What can hang from each mark
q25: q44 q246 q349 q371 q625
q625: q25
q44: q25 q135
q246: q25
q559: q273
q273: q25 q559
q135: q44
q349: q25

Each row was made from one small tree. The marks that hang from a mark follow it in brackets, in the order of their numbers. Every link used is in the known rows. Write each row's tree.
Known rows
q559{q273{q25{q44 q349 q371}}}: -0.44; +0.54; -0.99; -0.48; -4.21; +0.81; -0.33; +0.43; +0.49; +1.40; +3.70; +2.25; +0.67; +0.43; -2.20; -2.13; -0.34; -2.31; +0.13; -1.44; -0.70
q349{q25{q44{q135} q246 q371 q625}}: +1.95; -4.67; +0.11; -2.33; +0.29; -0.82; +1.38; +0.88; -2.83; -1.46; -1.39; -1.13; -1.07; +1.33; +1.02; +3.98; -0.61; +2.21; +0.70; +1.63; +1.87
q246{q25{q44{q135} q349 q371 q625}}: -1.03; -0.78; -4.20; -1.64; -0.95; -1.10; +0.54; +0.21; -3.38; +0.23; -0.94; -0.87; +0.02; +1.68; +1.21; +0.71; -0.12; +0.90; -2.30; +3.46; +1.49
q25{q44 q246}: +1.35; -0.62; +2.31; +0.44; +1.56; +1.14; -0.67; -0.74; +1.32; -0.77; +0.30; +0.88; -0.34; +0.28; +0.27; -0.75; +1.49; -0.28; -0.49; -0.11; +0.90
q625{q25{q371}}: +1.46; +3.91; +0.33; +0.84; +3.14; -0.89; -1.73; -0.11; +3.40; -1.87; -0.70; +2.16; +0.79; -1.18; -3.29; +0.03; -2.15; -1.94; -0.32; -4.07; -1.96
q25{q44{q135} q246 q349 q371 q625}: -0.35; -2.49; -0.80; -1.22; -1.60; +1.27; +1.39; +1.41; -4.47; +0.05; -0.46; -2.53; -0.84; +1.78; +1.86; +2.39; +1.46; +2.69; -0.01; +4.18; +2.52
q44{q25{q246 q349 q371 q625} q135}: -3.06; -1.53; -0.88; -0.29; -1.12; -0.41; +1.69; +1.79; -2.72; +0.97; -1.68; -3.72; -1.28; -0.56; +1.20; +1.10; -0.33; +2.23; +2.88; +3.89; +0.93
q559{q273{q25{q246 q625}}}: -0.94; -0.57; +4.33; -0.49; -1.34; +0.61; -0.82; -0.26; +0.35; +1.93; +1.62; +1.72; -1.53; -1.31; -2.07; -1.21; +0.03; -3.40; +3.17; -1.42; -1.79
q25{q44{q135} q246 q349 q371}: +0.07; -1.45; -2.05; +0.19; -0.45; +1.52; +1.33; +1.80; -2.21; +0.03; +0.55; -1.43; +0.14; +1.39; +1.77; +1.43; +1.29; +2.76; -0.24; +2.75; +2.38
q246{q25{q349}}: -1.24; +3.38; -1.39; +1.88; +2.08; -0.42; -1.66; -1.26; +3.06; -1.03; +1.18; +1.56; +0.32; -1.51; +1.78; -2.77; +0.18; -1.66; -1.66; -1.87; -0.68
q246{q25{q44 q349 q371 q625}}: -0.63; +0.23; -2.87; -0.65; -2.10; -0.14; -0.02; -0.44; -3.48; -0.57; +0.29; +0.52; +0.66; +0.12; +0.86; -1.10; -0.24; -0.83; -2.95; +1.99; +1.32
q135{q44{q25{q371}}}: +1.23; +0.21; -0.65; +1.04; +2.03; -1.10; -0.39; -0.27; +2.59; -0.50; -2.28; +0.08; +0.64; -0.22; -3.28; -1.95; -2.13; -1.91; +1.07; -0.14; -1.34
q25{q246 q625}: -0.04; -0.11; +4.07; -0.19; +1.79; +0.87; -0.89; -0.51; +0.28; -0.02; -1.22; +0.02; -1.73; -1.57; +0.42; +0.25; +0.52; -1.90; +1.10; -0.66; +0.02
q135{q44{q25{q349}}}: +0.11; +0.33; -0.14; +1.88; +1.91; -1.15; -1.79; -1.95; +4.85; -1.43; -0.94; -0.99; -0.01; -0.05; +0.13; -2.02; +0.38; -0.44; +0.17; +0.78; -1.57
q273{q25{q246 q349} q559}: -0.52; +3.53; +1.22; +1.47; -0.39; +0.35; +0.02; -2.10; +0.94; +2.59; +1.17; +0.93; +1.62; -1.22; +2.54; -1.46; +1.58; -0.01; -1.52; -3.26; -2.57
q559{q273{q25}}: -0.15; +1.74; +2.79; -0.24; +0.50; -0.85; -1.85; -0.80; +5.66; +1.57; +1.94; +3.34; -1.09; -1.65; -3.57; -2.76; -0.62; -4.44; +1.60; -4.46; -2.60
q273{q25}: -0.08; +2.70; +2.34; +0.22; +2.23; -1.90; -1.73; -1.55; +5.68; +1.59; -0.70; +2.31; +0.06; -0.96; -2.09; -2.60; -0.73; -2.82; -0.67; -4.53; -2.10
q44{q25{q246 q349 q371} q135}: -2.72; -0.28; -1.82; +1.04; -0.09; -0.34; +1.48; +2.38; +0.06; +0.37; -0.43; -2.25; -0.43; -0.88; +1.04; +0.45; -0.46; +2.30; +2.37; +2.15; +0.96
q625{q25{q246 q349}}: -0.59; +3.10; +1.12; +3.08; +2.87; +0.55; -1.42; -0.65; +2.32; -2.95; +1.43; +0.86; +0.29; -0.44; +1.85; -0.33; +0.98; +1.79; +0.44; -1.63; -1.70
q135{q44{q25{q246 q349 q625}}}: -0.79; -1.81; +1.22; +2.05; +0.28; +0.14; -0.22; -1.55; -0.50; -0.84; -1.32; -2.17; -0.26; +0.57; +1.56; -0.64; +1.10; +1.54; +1.45; +4.04; -0.94
q44{q135}: +0.29; +1.38; +1.43; -0.50; +5.14; -1.38; -1.80; -0.11; +5.81; +0.28; -1.72; +0.06; -1.59; -0.50; -0.77; -0.01; +0.14; -2.10; +0.02; -2.23; +0.09
q559{q273{q25{q44 q246 q349 q371}}}: -0.68; -0.79; -0.36; +0.24; -5.56; +2.23; +0.75; +1.54; -2.41; +1.05; +4.55; +1.61; +0.89; -0.05; -0.84; -1.45; +0.65; -0.15; +1.34; +0.29; +0.15
q135{q44{q25{q246 q625}}}: +0.73; -2.45; +2.47; +1.15; +1.90; -0.72; -0.21; -1.64; +0.39; -0.30; -2.33; -1.27; -0.62; +0.28; -1.38; -0.54; +0.33; -0.34; +1.75; +2.20; -0.94

Which tree is each row?
+1.09; -0.78; +1.08; +0.45; +1.34; +0.18; +0.44; +1.30; +1.16; -2.01; -0.14; +1.55; +0.04; -2.81; +0.25; +0.81; -1.59; -0.40; +1.44; -3.30; +0.13	q349{q25{q246 q371}}
-1.37; +1.31; +0.35; -0.68; -0.67; +1.19; -0.69; +0.34; -0.71; -0.14; -1.14; -0.28; -0.76; -2.11; +0.33; +0.11; -0.85; -2.12; -0.71; -0.80; +0.38	q25{q349 q371 q625}
+1.07; +2.08; -3.01; -1.32; -1.50; -1.07; +0.52; -1.16; -0.57; +2.96; +0.09; +0.46; +2.00; +1.83; +0.60; +0.42; +0.78; +0.59; -3.39; -1.28; -0.51	q273{q25{q44{q135} q349 q371} q559}
+0.97; +0.28; -2.42; +1.19; +0.51; +0.50; +0.60; +1.08; -1.57; -2.07; +0.93; -1.02; +1.07; +2.45; +0.75; +2.11; +0.90; +4.37; -0.15; +1.74; +0.73	q625{q25{q44{q135} q246 q349 q371}}
+1.50; -0.79; +0.63; +0.18; -0.11; +1.76; +0.81; +0.87; -1.39; -0.66; -0.05; +0.58; +0.57; -0.22; -0.69; -0.13; -0.06; -0.11; -0.26; +0.12; +1.90	q25{q44 q246 q371}
-0.57; +3.42; -0.59; +2.20; +0.72; +1.57; +0.08; +0.63; -0.32; -2.45; +0.87; +0.89; +0.96; -0.94; +0.58; +0.15; -0.70; +1.76; +0.61; -1.65; -0.76	q625{q25{q246 q349 q371}}
-1.02; +2.68; +1.91; +0.43; -1.46; +0.22; +0.24; -2.54; -1.78; +2.96; +0.43; +0.08; +0.96; -0.84; +2.88; -0.07; +1.30; -0.26; -1.12; -1.62; -2.10	q273{q25{q246 q349 q625} q559}
-0.88; +0.57; +2.04; +0.32; -1.95; +0.84; +0.66; +1.60; -0.27; +2.08; +2.34; +2.25; +0.25; -1.99; -3.54; -1.67; -1.26; -3.25; +3.03; -2.94; -1.68	q559{q273{q25{q246 q371}}}
-0.20; +1.23; -3.79; +0.73; -1.21; +0.39; -0.12; -0.14; -0.83; -1.04; +1.45; +1.39; +1.66; -0.39; +0.52; -2.22; -0.76; -0.57; -3.24; +0.28; +0.94	q246{q25{q44 q349 q371}}
+0.48; -0.13; -1.29; -1.21; -0.68; -1.00; -0.28; -0.77; -2.51; +0.04; -0.99; +0.84; +0.47; -0.08; -1.37; -0.96; -1.42; -2.48; -2.73; +0.80; +1.30	q246{q25{q44 q371 q625}}
+1.13; -1.58; -0.99; -0.63; -0.51; -0.51; +1.99; +0.87; -1.17; +2.42; -0.22; +0.20; +0.82; +1.81; -1.25; +0.27; -0.22; +1.66; -0.46; +0.68; +0.69	q273{q25{q44{q135} q246 q371}}
+0.23; -1.27; +0.04; -2.02; +0.94; -0.62; -0.99; -0.85; +0.95; +0.13; -0.89; -1.64; -1.81; +2.26; +1.95; +1.42; +2.12; +0.61; -1.27; +2.74; +1.41	q25{q44{q135} q349 q625}
-0.29; -2.26; +0.68; -0.42; -0.18; +0.67; +0.22; -0.29; -1.78; -0.19; -0.69; -2.33; -1.75; +1.93; +2.95; +1.95; +3.15; +2.57; +0.00; +4.27; +1.52	q25{q44{q135} q246 q349 q625}
+0.07; -0.32; +0.81; +1.23; -0.26; +1.90; -0.86; -0.38; +0.44; -1.32; +1.54; +0.15; -0.06; +0.38; +2.75; -0.63; +2.40; +1.30; -0.70; +0.80; +1.36	q25{q44 q246 q349}
-1.22; -1.89; -0.68; +1.38; -1.51; +0.75; +0.94; +0.13; -2.99; -0.71; -1.57; -2.20; +0.54; -0.10; +0.36; -0.16; -0.61; +1.09; +1.20; +3.97; -0.39	q135{q44{q25{q246 q349 q371 q625}}}
+2.51; -3.86; -0.43; -0.93; +1.51; -0.80; +1.23; +1.37; -0.11; -1.42; -0.20; -0.23; -0.24; +0.68; +0.75; +2.84; -0.61; +2.66; +0.82; +0.38; +1.55	q349{q25{q44{q135} q246 q371}}
+0.86; +1.66; -1.53; +1.77; -0.54; +1.32; -0.15; +0.12; -1.75; -2.47; +1.60; +0.61; +1.81; +1.20; +0.84; +0.36; +0.25; +2.92; -0.99; +0.31; +0.52	q625{q25{q44 q246 q349 q371}}
+0.95; +3.31; -1.93; -0.57; -2.83; +0.04; +0.43; -1.80; -0.46; +2.57; +0.89; +0.78; +2.63; +0.72; +0.46; -1.30; +0.34; -0.52; -3.68; -2.88; -1.26	q273{q25{q44 q349 q371} q559}
+2.39; -3.74; +1.28; -2.42; +2.63; -2.98; -1.24; -1.22; +3.19; -1.67; -1.74; -0.09; -2.25; +1.78; +0.79; +2.86; +0.44; +0.35; -0.52; +0.39; +0.27	q349{q25{q44{q135} q625}}
+1.92; -3.76; +1.13; -1.63; -0.86; -0.13; +0.52; +0.04; -2.80; -2.04; -0.48; +0.57; -0.67; -0.38; +0.84; +2.06; -1.11; +0.91; +0.18; +0.18; +1.48	q349{q25{q44 q246 q371 q625}}
+1.94; +0.33; -1.25; -1.15; -0.70; -0.55; +2.16; -0.29; -2.00; +3.73; -0.37; +0.22; +1.94; +1.53; -0.70; +0.85; +0.25; +0.84; -1.58; -0.98; -0.21	q273{q25{q44{q135} q246 q371} q559}
-1.52; +3.15; -2.94; +1.21; +0.20; +0.21; -0.40; +0.64; +0.51; -0.43; +0.80; +1.30; +1.05; -2.19; +0.42; -2.31; -1.46; -1.93; -2.03; -1.92; -0.26	q246{q25{q349 q371}}
-1.23; +2.81; +0.30; -0.27; -3.25; +0.84; +1.60; -0.85; -4.41; +3.05; -0.33; -0.51; +1.49; -1.30; +1.62; +0.24; +0.10; -0.55; -1.34; -1.59; -1.74	q273{q25{q246 q349 q371 q625} q559}
+0.06; +4.28; -1.19; +1.46; +1.58; +0.09; -1.48; -0.14; +2.37; -2.43; +0.22; +1.59; +0.77; -0.96; -0.90; -0.44; -1.18; -0.25; -0.69; -2.98; -1.59	q625{q25{q349 q371}}
+1.23; -1.68; -0.52; -0.72; +0.72; +0.50; +1.23; +1.47; -1.03; +0.27; -0.58; -0.79; -0.10; +1.21; -0.67; +1.35; +0.42; +0.99; +0.31; +1.33; +2.10	q25{q44{q135} q246 q371}
-2.36; +1.26; -0.58; +0.64; +2.17; -1.80; -0.88; -0.25; +5.72; +0.22; -0.88; -1.31; -1.59; -0.85; +0.87; -0.73; +0.00; +0.71; +1.40; +0.21; -0.28	q44{q25{q349} q135}
-1.02; +0.89; +3.85; -1.53; -0.51; -0.97; -1.79; -1.05; +3.11; +1.98; +1.02; +2.41; -1.85; -1.25; -3.12; -1.81; -0.53; -4.95; +1.90; -3.18; -2.75	q559{q273{q25{q625}}}
+1.90; -3.39; -0.31; -2.99; +0.84; -2.54; +0.07; +0.12; +0.44; -1.41; -2.03; -0.44; -1.23; +0.93; -0.37; +3.48; -1.47; +0.35; -0.45; +0.57; +1.25	q349{q25{q44{q135} q371 q625}}
-0.06; +0.38; -2.14; +1.53; +0.27; -0.43; -0.16; -0.25; +1.94; -0.90; -1.21; -0.54; +0.93; -0.48; -0.89; -1.81; -1.00; -0.65; +0.50; +1.00; -1.14	q135{q44{q25{q349 q371}}}
+2.20; +1.00; +1.45; +1.76; +2.98; +0.31; -1.32; -1.53; +1.91; -2.60; +0.87; +1.48; +0.83; +1.12; -0.57; -0.30; +0.72; +1.37; -0.33; -1.17; -0.85	q625{q25{q44 q246}}
+0.70; -2.40; +1.89; -0.60; -0.30; -0.15; +0.09; +0.33; +1.33; +1.42; +2.88; +0.98; -0.55; +1.83; -2.28; -0.23; +1.39; -0.27; +2.33; -0.01; -0.72	q559{q273{q25{q44{q135} q246}}}
+0.71; -2.44; +0.05; -1.36; -2.38; +0.49; +1.73; +1.93; -1.20; +2.32; +2.28; +1.03; -0.05; +1.06; -3.02; +0.09; -0.14; -0.45; +2.27; +0.35; +0.36	q559{q273{q25{q44{q135} q246 q371}}}
-3.10; -0.48; +0.58; +0.59; -2.40; +0.63; +1.08; +0.98; -2.60; +0.27; -0.76; -2.45; -0.55; -2.06; +1.19; -0.39; -0.93; +0.89; +2.32; +1.64; +0.55	q44{q25{q246 q349 q371 q625}}
+1.12; -1.59; -0.07; -2.96; +0.63; -1.13; +0.08; +0.54; -0.81; +0.78; -3.15; -1.39; -1.31; +1.62; -1.56; +1.84; -0.42; -1.12; -1.00; +1.37; +1.57	q25{q44{q135} q371 q625}
-2.82; +0.02; -1.16; -1.51; -0.21; -1.62; +0.53; +1.13; +0.38; +0.78; -2.27; -2.63; -1.38; -0.57; +0.03; +0.77; -1.25; +0.28; +1.40; +2.19; +0.29	q44{q25{q349 q371 q625} q135}
-0.38; -1.62; +0.36; -0.52; -3.20; +2.44; +0.63; +0.88; -4.87; -0.44; +0.31; -1.34; -0.36; +0.32; +1.61; +0.77; +0.95; +1.00; -0.82; +2.48; +1.97	q25{q44 q246 q349 q371 q625}
